Every row comes from one small tree of marks. The marks that hang from a mark follow it in brackets, in alphabetical order. Every link used is in the known rows. Which tree was each row made from?
In the rows, 128 means zero.
Known rows
sefo{mamar zovuf{pogil tolam zibu}}: [154 148 141 161 125 127 129 112  69 116 114 177 153  64 168 141  84 103
  90  80 127 140]
sefo{mamar{guloz} zovuf{pogil tolam}}: [132 141 134 142 135 127 150  90  75 115  91 199 150  57 157 146 115  96
  61  87 135 133]
zibu{zovuf{pogil}}: [169 174 120 135 130 147 147 121 121  88 107 106 136 102 154 119 124 121
  71 139  93 109]
leta{zibu{zovuf}}: [161 193 100 144 137 157 164 133 148  95 105 108 125 114 165 165 121 125
 110 136  89 132]
sefo{mamar zovuf{pogil zibu{leta}}}: [161 174 129 148 184 118 124 143  65  82 100 175 117 102 154 121  80 126
  88 100 145 161]
luvu{guloz sefo}: [148 154  89  85 116 131 115  72 105  99 101 131 146 131 157 149 103  88
 118 164 100 143]
zibu{leta zovuf{sefo}}: [162 140 134 161 121 147 162 155 155  69  83  96 142 111 172  98 140 152
  82 160 104 120]
sefo{zovuf{pogil tolam}}: [163 163 137 145  88 127 124 110  84 100 120 160 154  72 164 128 115  96
  77 115 104 107]
guloz{mamar}: [135 149 123 128 107 140 149  96 114 109  99 116 132 103 165 125 101 144
 103 156 105 137]
sefo{zovuf}: [150 148 116 134 138 132 121 117 104 105 121 157 115 111 165 152 104  98
 100 139 108 134]
zibu{zovuf}: [151 154 112 140 139 152 151 127 147  99 116 112 130 111 173 139 121 118
  98 144  94 121]
sefo{mamar zovuf{tolam}}: [140 139 141 167 128 122 137 107 110 123 114 188 137  84 177 162  84  91
  89 117 121 142]
luvu{guloz{mamar}}: [132 157 103 110 102 156 159  80  95 107  93 120 130 122 174 126 108 118
 110 159 105 158]
zovuf{sefo{mamar} tolam}: [142 109 165 170  76 134 163 101 144 121  89 141 159  72 166 125 116 136
  96 132 110 120]
zovuf{sefo tolam}: [145 116 148 159  45 142 150 109 143 106  98 119 163  69 172 115 144 140
 109 144  91 104]
zibu{leta}: [144 165 108 139 134 123 131 133 131  80 101 125 108 119 154 115 124 152
 106 155 113 134]
zovuf{pogil zibu}: [153 164 115 126 119 133 127 115  92 100 117 118 128  91 143 122 110 144
 122 112 104 123]
zibu{zovuf{sefo{mamar{guloz}} tolam}}: [125  97 150 167 114 166 200 107 147 115  72 142 174  54 183 136 142 123
  71 115 116 125]
leta{zibu}: [152 193 100 135 122 137 145 115 133 103 104 123 113 117 145 160 119 136
 129 138  99 136]
zibu{leta zovuf{pogil sefo tolam}}: [175 153 155 172  71 150 168 140 134  61  75  96 175  73 166  76 150 148
  57 140 100  95]

Which tree is each row?
[118  99 138 135 140 140 175 103 131 118  71 155 140  82 156 132 138 141
  99 125 125 147] | zovuf{sefo{mamar{guloz}}}
[185 179 147 162  51 167 180 124 133  83  83  93 179  68 156 119 147 131
  78 118  85  97] | leta{zibu{zovuf{pogil sefo tolam}}}
[158 176 111 134 137 125 128 138  90  73 101 116 121  99 149  93 118 163
 111 123 119 130] | zovuf{pogil zibu{leta}}
[160 151 151 184  94 160 191 123 154 105  78 123 164  76 172 148 116 130
  92 119  98 128] | leta{zibu{zovuf{sefo{mamar} tolam}}}
[175 146 164 149 125 147 170 121 125  97  78 111 152  97 155 108 120 129
  60 131 108 116] | zibu{zovuf{pogil sefo{mamar}}}
[145 151  95  83 104 145 133  64  88 100  89 121 161 130 165 136  87  99
 105 167 104 149] | luvu{guloz{mamar} sefo}
[180 147 149 136 100 153 165 128 126  83  87  88 160  93 155  98 144 130
  73 147  89 102] | zibu{zovuf{pogil sefo}}
[154 148 102  84 121 147 123  69  58 104  94 155 164 130 177 149  68  63
  91 154 113 161] | luvu{guloz{mamar} sefo{zovuf}}
[164 135 158 150  38 136 152 102 119  95  91 111 171  64 151  89 149 136
  88 132  94  94] | zovuf{pogil sefo tolam}
[171 138 158 158  56 156 168 119 131  86  93  95 181  61 170  98 152 127
  66 129  85  89] | zibu{zovuf{pogil sefo tolam}}
[159 164 125 162 114 127 119 140  71  72 108 157 146  72 171 108 111 128
  92  99 123 124] | sefo{zovuf{pogil tolam zibu{leta}}}
[164 168 133 158  87 150 152 112 126  93 104 111 161  71 165 117 129 119
  68 125  92  96] | zibu{zovuf{pogil tolam}}
[150 151 106  97 168 122 117  80  77 109  99 183 145 135 165 171  64  51
  93 134 125 172] | luvu{guloz sefo{mamar zovuf}}
[115 129 104 143 213 125 151 130  79 101  93 198 110  93 172 150 101 126
 104  92 153 181] | sefo{mamar{guloz} zovuf{zibu{leta}}}
[144 130 121 161 107 140 132 120  93 115 131 163 147  67 187 157 104 110
 122 100 108 135] | sefo{zovuf{tolam zibu}}
[130 137 121 125 186 131 147 108  53 116  98 187 130  71 154 153  99 106
  94  72 141 165] | sefo{mamar{guloz} zovuf{pogil zibu}}
[118 117 127 154 146 134 161  92  99 123  97 203 144  60 175 164 106  94
  83  94 131 147] | sefo{mamar{guloz} zovuf{tolam}}
[165 174 115 134 151 124 118 148  68  75 109 151 119 103 158 104 104 127
  96 111 129 139] | sefo{zovuf{pogil zibu{leta}}}
[179 186 151 147 123 154 181 129 129  92  72 112 153 101 143 131 118 133
  77 118 102 134] | leta{zibu{zovuf{pogil sefo{mamar}}}}
[147 122 129 151 111 135 144 141 124  81  93 108 132  99 169 101 136 169
 132 139 114 134] | zovuf{sefo zibu{leta}}
[157 131 152 139 117 133 150 109  95 111  90 128 144  83 146 108 115 149
 110 107 117 138] | zovuf{pogil sefo{mamar} zibu}
[169 190 120 143 139 141 146 143 124  62  93 103 127 112 153  94 129 138
  65 140 107 113] | zibu{leta zovuf{pogil}}
[135 108 158 141  85 136 175  87 102 108  69 149 170  46 145 109 146 140
  75 105 124 119] | zovuf{pogil sefo{mamar{guloz}} tolam}
[152 123 162 161  71 132 157 109 101 112  91 132 172  54 154 107 116 148
 105  98 112 120] | zovuf{pogil sefo{mamar} tolam zibu}
